What can hang from each mark:
dodefu: siga
batok: dukiz futib nibig nubed siga
nubed: batok savil
futib: batok nibig savil
dukiz: batok nibig
siga: batok dodefu
sapi: savil
nibig: batok dukiz futib savil siga
savil: futib nibig nubed sapi

In the rows, 128 means zero.
Known rows, with every way that one mark hangs from another:
{nubed {batok futib {nibig savil} siga}}: [144 160  66 196  88 108 102 102 186 127 243 134 129 116 128 131 183 175
  60 107 129  76 151 135 184 151 173 201 162 160  87 141 106 146 117 110
 180 147 138  75 156  67 162 123]
{futib {batok siga} nibig {savil sapi}}: [137 158 152 167 121 138 101  90 199 112 211 118  91 119 155 135 129 156
 123 101 126  63 132  64 158 127 151 148 150 169  70 117 131 102  85 130
 113 120  91  81  86  92 123 127]
{nibig dukiz futib}: [130 102 117 169 121  83 141 114 167 149 168 183 145 143 139 127 146 153
 118 146 132 133 134 113 166 152 113 132 154 156 111 144 127 135 110 134
 148 155 162 120 122 110 136  95]
{siga dodefu}: [ 97 136 105 129 128 157 144 124 123 109 135 126  83 131 119 134 127 134
 138 119 151 123 117 107 136 133 133 114 152 138 114 104 129 120 144 140
 111 114 131 119 140 131 115 126]
{nibig {siga batok}}: [153 129 125 133  87 137 137 105 154 136 148 117 122 132 146 112 138 166
 126 120 136 124 134 137 128 165 153 148 155 164 110  90  98 132 118 147
 125 128 111 127 107 107 122 132]
{savil {nibig batok} sapi}: [ 81 160 160 142 119 120 144 107 157 154 178 123 123 129 127 121 128 166
 104 143 138 126 112 116 157 116 115 167 156 154 133 117 132  91  76 139
 111  94  94 123 134 139 126 128]
{siga {batok nubed} dodefu}: [112 168 109 104  93 169 164  82 132 116 169 102  70  97  96 151 126 148
 136 117 180 113 102 130 113 184 163 119 170 127  92  80 113 109 174 157
 109  81 114 116 131  99 105 123]
{siga batok}: [137 140 131 117  97 145 137 111 131 120 138 121 117 112 126 135 126 140
 135 122 134 131 124 137 119 163 148 149 132 140 117 105 114 120 131 143
 123 114 102 136 129 109 116 137]
{batok dukiz {futib nibig savil}}: [128 139  99 171  87 151  97 109 185 133 171 115 127 116 113 137 145 155
 130 116 126  95 169 107 181 152 152 140 175 140  68 155 145 139 124  97
 158 155 111  75 105  76  76 125]
{siga {batok {nibig {savil futib}}} dodefu}: [113 153 102 160  96 173 155 100 139 124 190 128  61 147 102 138 151 168
 117 112 159 112 129 137 183 181 149 167 181 175  78  76 131  86 144 128
 119  85 118  95 114  93  89 139]
{dukiz nibig}: [120 136 131 157 120 114 139 125 141 126 143 143 107 134 123 141 118 120
  94 143 109 134 135 120 158 127 134 154 142 116 134 129 119 134 132 128
 130 122 122 119 140 121 118 137]
{nibig {batok nubed} savil siga}: [179 140 132 138 139  89 130 114 205 148 200 102 146 150 119 142 166 188
  70 142 162 102 107 136 131 138 128 129 189 134  90  98  98 105 135 129
 127 131 126  98 112  99 170  98]
{nibig {batok futib} savil}: [152 142  96 158 132 113 115 133 198 131 173 121 157 131 126 150 162 171
  85 139 139 121 122 126 153 137 115 169 166 132  87 111 118 103 116 115
 148 139 106 102 144 100 153 123]
{nibig {futib savil}}: [147 117 134 161 121 100 115 134 169 149 155 144 152 157 139 142 137 147
 129 104 120  98 139 127 119 138 143 127 134 149 106 128 119 131  97 139
 111 156 154  98  99 119 124 112]
{futib batok savil}: [167 154 137 135 146 129 106 149 160 138 155 117 130 122 139 154 119 140
 124 100 114  83 121  79  97 146 143 115 136 155  90 116 122 106 105 113
 113 131 116 100  85 108 128 135]
{sapi {savil {nibig siga}}}: [151 121 133 141 102 125 137 147 159 186 172 100 119 156 120 101 130 186
 122 115  91  94 150 141 155 115 144 108 170 160 136 112 110 132  77 154
 120 134 147  68 110 131 131 122]
{nibig futib savil}: [141 100 126 161 142  95 124 128 174 141 161 153 149 159 119 148 165 162
 112 119 118 116 134 135 156 129 115 135 149 132 115 124 114 124  99 144
 133 148 160 105 131 121 149 114]
{sapi savil}: [159 121 126 121 123 140 119 155 137 149 150 108 122 127 122 134 125 144
 136 128 107 109 137 135 133 118 128 102 130 130 137 125 118 123 111 146
 129 141 133  90 138 119 138 122]
{sapi {savil futib {nibig batok} nubed}}: [ 99 141 166 113  97 118 171 133 180 187 211  90  94 142  93 116 131 180
 128 142 100  81 119 132 167 142 152 150 168 173 136 110 157  68  73 158
  87  96 106  36 136 116  98  99]
{dodefu {siga {batok dukiz}}}: [131 154 115 139  84 136 139  86 139 137 156 102 143  78 118 113 155 152
 111 113 137 110 126 130 158 181 165 147 169 169 112 141 117 156 158 130
 145 124 107 127 135  87  99 140]
{nubed {batok dukiz {futib nibig}} savil}: [109 155  75 193  42 150  94  91 184 154 214 144 102  97 136 142 170 166
 114 149  95 106 152 118 174 171 159 166 177 142  86 143 134 150  93  73
 189 154 129  76 178  49 103 100]
{futib {nibig {batok nubed siga}}}: [153 166 140 133 118 116 128  75 190  87 215 108 104 125 114 132 147 152
  69 140 147  70 118 127 154 142 165 159 165 131  90 126 109 109 174 139
 126 127 111 102 129  87 133  87]
{sapi {savil {nubed {batok futib}}}}: [120 133  99 131  68 139 145 131 188 172 214  93  87  90 123 148 152 176
 144 129 109  91 141 126 141 153 159 142 153 153 120 131 137 129  75 147
 139 133 116  37 177  74 129 101]
{sapi {savil nubed}}: [130 112 148 102 112 131 144 149 154 158 176  89  94 114 106 141 137 160
 157 130 116  96 134 127 142 124 137  99 141 133 137 129 139 117 104 161
 115 112 115  62 143 117 125  99]
{sapi {savil futib nibig {nubed batok}}}: [ 79 134 151 126  73 131 175 122 169 203 218 102  63 125  96 121 134 174
 144 127  85  91 132 130 152 148 173 145 155 177 144 120 163  96  41 152
  91 105 132  18 152  95 104 104]
{dodefu siga}: [147 138 128 144 126 121 144 115 142 138 131 105 131 118 149 117 145 138
 113 114 125 123 124 137 139 129 139 127 145 158 119 133 128 156 144 123
 126 133 133 131 128 125 122 130]
{futib {batok nubed}}: [153 169 130 116 141 133 137 108 142 138 169 112 123  96 114 152 128 141
 115 119 136  87 101 103  99 164 140 118 148 126 101 121 117 103 147 121
 132 104 132 107 109 104 130 122]
{futib batok {nibig dukiz savil}}: [166 120 132 165 163 120 123 124 204 119 197 148  83 134 123 165 153 173
 102 149 116 124 134  65 187 139  98 118 185 155  64 131 131 102 107 103
 146 127 119 100  99  80 136 106]
{nubed savil}: [133 132 122 144  99 121 108 133 136 158 148 136 125 129 151 137 141 138
 134 141 110 123 120 135 118 133 136 119 136 116 118 108 128 127 111 106
 141 124 136 118 141 118 136 110]
{dukiz {batok futib nibig}}: [130 177  85 179 115 159 129 121 142 123 177 139 125 126 122 149 139 165
  96 150 140  89 158 121 161 163 141 189 154 170  98 141 120 134 132  87
 184 126 125 111 130 113  99 140]
{nubed {batok {dukiz nibig} siga} savil}: [ 99 165  93 197  49  84  94  97 168 148 244 165 120  94 128 132 160 142
  60 149  83  80 126 101 174 162 196 180 158 135 131 143 103 154 112 105
 171 149 132  74 198  54 152 114]
{siga {batok {futib nibig} nubed} dodefu}: [114 172  85 134  63 200 164  57 175 104 183  99  41  99 100 156 135 169
 140 115 169 110 129 133 157 194 163 150 199 131  52  84 123 113 171 141
 133  91 104  91 128  79  67 118]
{futib {savil nibig}}: [123 142 149 137 119 117 125 143 151 165 153 112 125 142 112 130 118 147
 125 101 117 102 136 126 125 124 157 119 145 139 113 125 137 121  87 130
  99 117 127  94  89 130 116 135]
{nubed batok savil}: [126 149 114 156  83 120 109 127 149 161 181 142 106 119 158 148 147 145
 118 145  97 124 115 129  99 144 152 138 133 134 122 114 120 134  83  98
 140 138 142 108 168  88 153 103]
{dukiz {batok futib {nibig siga}}}: [147 167  78 194  99 149 129 114 161 140 184 135 133 148 140 127 150 194
  91 149 142  81 168 120 167 166 147 189 176 192  87 126 104 147 123  89
 185 139 136 101 110 108 103 134]
{nibig futib siga}: [142 103 119 168 110  98 132 112 169 154 154 152 151 168 152 106 152 169
 118 116 121 105 147 136 149 142 132 141 156 166 119 119 103 146 102 145
 133 162 169 109 113 128 129 106]
{sapi {savil nibig}}: [134 131 138 124 113 135 136 151 138 172 164 106 114 135 101 124 121 159
 128 118  90 102 139 140 148 114 142 108 145 135 144 128 125 120  89 151
 117 122 137  76 131 134 125 127]

Rows:
[ 99 149 136 128 108 112 153  88 169 135 197 120 105 107 123 108 141 145
 135 107 114  52 110  82 154 169 175 167 143 176 107 112 155  84 117 147
 106 102 111  61 114  99 110 122] -> {savil {futib {batok siga}} nubed}
[164 100 137 162 135 128 120 120 197 126 164 120  92 174 133 132 165 181
 109 129 121 125 154 127 183 113 116 123 180 145  89 108 117 133 106 124
 132 141 133  99  98 107 131 111] -> {futib {nibig savil siga}}
[ 91 151  52 156  87 143 133  93 155 102 169 129 110 113 130 110 145 144
 119  98 151  86 129 109 161 145 169 157 159 142  89 103 122 134 155 148
 141 131 127  92 152 110 125 132] -> {batok futib {siga dodefu}}
[ 87 122 171 121 105 120 140 113 173 168 181  99 101 116 135 145 134 160
 172 122 162 115 124 101 137 123 130 118 141 140 103 118 163 107  70 145
  94  90  84  81  99 117 112 111] -> {futib {savil nubed sapi}}
[136 120 138 155  92 128 132  94 186 156 177 119 120 135 147 127 156 196
 132 127 155 143 127 128 160 140 117 151 170 156  97  79 107 113  72 150
 124 104  91 112 108 103 149 135] -> {nibig {savil sapi} {siga batok}}
[ 82 136 137 167  70 132 133  92 140 193 158 150 115 136 172 114 133 141
 163 153 121 142 114 128 148 137 120 154 135 141 110  90 164  92  64 101
 131 104 122  97 128 111 114 123] -> {nubed {savil futib sapi}}
[120 133 139 168 129 129 116 114 146 147 190 131 117 139 128 141 159 166
 109 133 158 128 140 132 190 112  99 148 155 139 107 130 130 117 104 115
 150  94 119 112 116 120 137 127] -> {batok {nibig {savil sapi}}}
[ 59 152  90 169  54 113 150  92 187 154 227 134  98  75  96 147 156 159
 100 148 116 105 146  96 195 178 169 195 179 141 123 162 141 146 106 120
 166 124 106  57 188  58  98 117] -> {savil {nubed {batok {dukiz nibig} futib}}}
[116 102 141 186 108  79 127 104 194 176 195 173 143 145 163 134 139 167
 140 138 152 134 136  95 163 137 108 128 159 166  88 132 142 123  59 133
 130 142 134  98  91 100 137  99] -> {nibig dukiz {futib {savil sapi}}}
[166 150 104 179 136 120  95 126 164 148 218 126 147 131 108 128 182 195
  69 114 128  61 150  89 197 162 131 141 201 181  90 144  99 128 130  92
 177 132 141  90  95  86 132 127] -> {futib {batok dukiz {nibig savil siga}}}
[130 121 122 175  78  83 132 121 178 209 195 155 122 154 156 103 153 191
 116 152 111 130 134 121 166 141 139 114 192 162  99 110 125 136  73 104
 149 126 151  97 103 109 139  93] -> {nubed {savil {nibig dukiz siga}}}
[159 158 105 153 112 118 107 137 193 139 166 111 157 131 146 141 134 154
 102 123 139 100 126 120 115 149 144 161 153 149  80 114 121 108 113 110
 130 152  99  99 113  99 127 122] -> {nibig {batok {futib savil}}}
[110 153 139 138  80 122 125  85 148 187 184 124 117 104 148 144 142 152
 145 152 149 128 102 138 119 137 124 118 149  98 105 102 136 114 103 112
 144  86 124 104 130 104 137 102] -> {batok {nubed {savil sapi}}}
[ 75 150  82 145 103 134 120  93 126  93 183 133 120  98  93 104 149 138
 108 110 155  73 123  88 176 147 172 130 163 145 117 137 124 136 169 149
 137 131 127  98 157 105 127 126] -> {batok dukiz {siga dodefu}}
[ 88 140 101 136  77 130 150 103 178 152 193 114  95  92 129 142 154 162
 137 128 133 111 132 120 136 163 157 168 151 151 112 132 146 135  90 128
 138 122 115  77 166  84 118 106] -> {savil {nubed {batok futib}}}
[129 143 137 137  79 131 151 103 155 160 161 114 113 138 122 102 134 180
 120 107 120 118 138 142 142 161 165 155 171 169 117  92 104 127  97 153
 114 108 118 114 100 121 108 139] -> {savil {nibig {siga batok}}}
[116 134 120 196 113 100 127 104 177 162 247 161  95 121 141 149 168 184
  86 161 161 150 135 105 198 136 102 157 175 174  95 148 133 125  72  97
 168 115 124 102 135  74 164 102] -> {nubed {batok {nibig dukiz {savil sapi}}}}
[107 162 140 145 108  86 179  82 177 183 209 139 125 135 102 111 130 163
  87 168 148 124 101 123 162 173 139 158 189 159  97 121 151  76 123 114
 120 103 130  85 103  95 114  98] -> {savil futib {nibig {batok nubed} dukiz}}
[ 93 158 107 208 115 131 144 107 198 145 191 157 111 127 123 177 136 180
  92 178 134 135 141  89 195 131 106 205 171 133  98 113 123 113  69 110
 165 108  94  83 153 103 132 161] -> {dukiz {batok futib} {nibig {savil sapi}}}
[153 100 126 170 114 115 138 105 192 135 173 148  87 160 152 111 144 171
 116 154 133 142 157 105 191 136 117 122 188 171  82 130 128 147 116 114
 146 150 133 111  91  97 117  91] -> {futib {nibig dukiz siga}}
[126 161  93 178 104 153 125  87 188  85 184 139 101 124 124 135 141 163
 101 148 122  74 158  98 172 147 165 193 154 162  85 131 122 134 125 116
 165 148 113  87 139  94 109 133] -> {dukiz {batok {futib nibig} siga}}
[137 138  55 192 103 149 128 119 177 137 197 119  98 158 131 125 178 200
  97 106 165  98 156 130 206 146 134 148 214 166  63  95 108 137 139 113
 162 123 145  82 114 105 116 122] -> {batok futib {nibig savil {siga dodefu}}}
[ 94 154 143 154 119 147 145  89 143 159 154 141 113 118 153 119 116 139
 148 127 123 120 110  83 147 151 113 168 135 174 109 102 157  74  75 118
 120 101 112  98 107 113 107 146] -> {savil {futib batok} sapi}
[106 120 143 194  58 145 133  71 185 189 177 142  76 170 190 100 146 178
 159 157 110 134 144 129 186 135 123 157 173 169  84  78 156 107  55  97
 131 120 128  82  99 100  91 105] -> {nubed {savil {futib {nibig siga}} sapi}}
[110 121 116 148 120 133 151 123 176 137 220 101  59 157 105 137 183 206
 116 114 174  87 141 117 200 137 136 117 210 170  87  99 128 124 138 140
 122  87 131  73 110 115 115  94] -> {batok {nibig {savil nubed} {siga dodefu}}}
[ 79 165  56 146  57 181 136  87 138 117 168 122 109  79  96 130 145 160
 137 112 165 109 132 106 169 197 163 156 185 150  87 110 123 125 156 136
 156 113  99 102 156  83  80 146] -> {siga {batok dukiz futib} dodefu}
[171 162 127 144  89  95 117 108 187 173 204 112 141 140 156 134 158 181
  89 156 139  92 102 141 105 157 147 129 182 132  93  87  98 113 131 106
 138 127 135 103 122  94 155  78] -> {nibig {batok {nubed savil}} siga}
[141 168  88 174 105 123 106 117 187 124 187 129 152 120 131 138 135 161
 105 125 136  56 144  92 123 152 185 174 139 163  81 123 122 133 108 117
 149 156 108  74 115  94 138 146] -> {dukiz {batok {futib savil} siga}}
[134 159  80 140  82 113 130  71 165 135 185 114 151  93 117 114 148 142
 107 111 154  78 126 141 140 159 178 160 151 111  91 128 120 136 163 136
 160 128 131  84 130  90 139 123] -> {batok futib nubed siga}
[ 99 143  89 141  73 163 139  92 141 121 172 120 100 111 108 110 149 177
 129 117 164 103 131  99 160 185 163 132 194 174  98  95 103 133 149 150
 131 120 112 112 131  93  97 131] -> {nibig {siga {batok dukiz} dodefu}}
[ 59 148 105 127  90 126 156  95 166 104 227 118  49  98 112 132 155 158
 122 110 152  73 108  87 143 149 188 142 154 166 118 114 133 128 124 168
 100 107 118  70 178  89 139  94] -> {savil {nubed {batok {siga dodefu}}}}
[138 123 114 173 130  61 132 102 210 133 220 161 148 148 131 109 164 162
  66 161 140 112 108 100 188 146 136 172 170 173  86 113 137  84 119 124
 132 146 115  85 125  78 173 107] -> {nibig {batok siga} dukiz {savil futib}}
[142 153 135 146 111  74 162  95 198 180 222 126 134 142 115 111 145 197
  68 159 158 113 113 118 155 157 138 134 213 162  94 120 113 114 121 125
 131 117 132  98  93 101 142  86] -> {savil {nibig {batok nubed} dukiz siga}}
[101 176  87 204  37 142 106  90 161 186 229 144 105 106 181 137 164 175
 114 144 128 119 139 136 163 156 141 192 158 158  91 121 128 137  67  74
 188 115 129  93 163  75 126 110] -> {nubed {batok futib nibig} {savil sapi}}
[ 97 137 153 183  99  89 147  89 199 179 202 144 150 170 151  98 152 206
  94 131 129 104 129 123 177 131 118 182 183 190 125 106 105 107  48 157
 115 125 137 103 117 138 130 103] -> {savil {nibig batok futib siga} sapi}
[117 180 141 139 113 130 112  90 163 172 208 107 148  73 107 151 131 160
 125 116 161  69 108  69 127 169 141 114 169 138  85 138 136  99 109 112
 139 101 104  75  87  79 119 129] -> {futib {batok dukiz nubed} {savil sapi}}
[ 82 180 100 140  71 155 164  71 138 119 202 125  72  81  64 156 128 149
  94 136 161 107 114 106 170 200 173 146 201 117 102 109 107 124 190 147
 135  83 105  95 152  75  83 134] -> {siga {batok {dukiz nibig} nubed} dodefu}
[ 63 169  33 178  61 143 119  77 161 111 218 139 113  76 109 112 163 155
  97 109 145  70 130  85 173 174 193 173 176 165 100 138 120 148 139 131
 165 152 131  73 191  63 131 124] -> {nubed {batok dukiz futib {siga dodefu}}}
[126  94 135 189 118  92 130 101 202 173 185 153 149 170 154 121 171 200
 123 125 143 125 141 125 183 117  97 144 173 158 105 104 112 127  52 153
 135 140 151  97 112 121 158 112] -> {nibig futib {savil sapi} siga}
[106 127 149 169  57 168 161  50 182 149 165 125  68 151 164  96 131 176
 157 136 137 141 147 130 186 163 134 185 170 191  84  75 142 102  75 138
 113 108  93  98  87  95  73 131] -> {savil {futib {nibig {siga batok}}} sapi}
[162 168 132 120  91 133 167  72 153 147 162  78 118  85 126 132 145 152
 112 108 154 112 107 159 115 180 169 137 166 145  94 111 111 143 174 140
 123  99 117 123 116  92 112 126] -> {dodefu {siga {batok nubed}}}
[123 119 128 184 129 102 128 111 164 159 215 156 114 134 132 139 162 177
 102 159 170 148 138 109 216 124  85 138 175 150  88 141 139 120 102 102
 168 100 118 115 107 100 148 111] -> {batok {nibig dukiz {savil sapi}}}
[123 162  56 202  56 134 108  94 163 158 223 134 144 110 133 103 177 187
  80 122 135  85 169 123 191 182 165 188 191 190  99 162 109 169 120  86
 202 161 147  86 142  64 109 116] -> {nubed {batok dukiz futib {nibig siga}}}
[140 170 140 140 123  98 148 104 170 127 190 123 117 123 109 158 121 138
  56 162 135 115 105 127 139 150 139 164 165 108 118 119 104 108 163 127
 125 111 113 110 142 100 128 111] -> {dukiz {nibig {batok nubed}}}
[123 143 110 164 131  97 133 109 163 109 197 171 132 117 124 129 136 155
  90 172 144  97 129  72 153 149 152 154 148 171 109 142 120 134 127 121
 156 144 120 111 133  99 160 121] -> {nibig {dukiz {batok siga}}}
[ 98 164 103 157  70 130 118  73 172 187 198 107 163  77 109 134 144 163
 138 120 179  98 133 113 152 164 145 134 175 117  75 142 149 124 113 110
 163 117 106  67 103  73 105 128] -> {batok dukiz {futib {savil sapi}} nubed}
[130 150 123 184 144  94 126 124 185 101 203 159 116 139 102 163 142 159
  51 164 113  87 135  88 176 126 157 184 151 136 119 121  99 126 120 132
 143 131 112  86 151 102 162 148] -> {dukiz {batok siga} {nibig savil}}
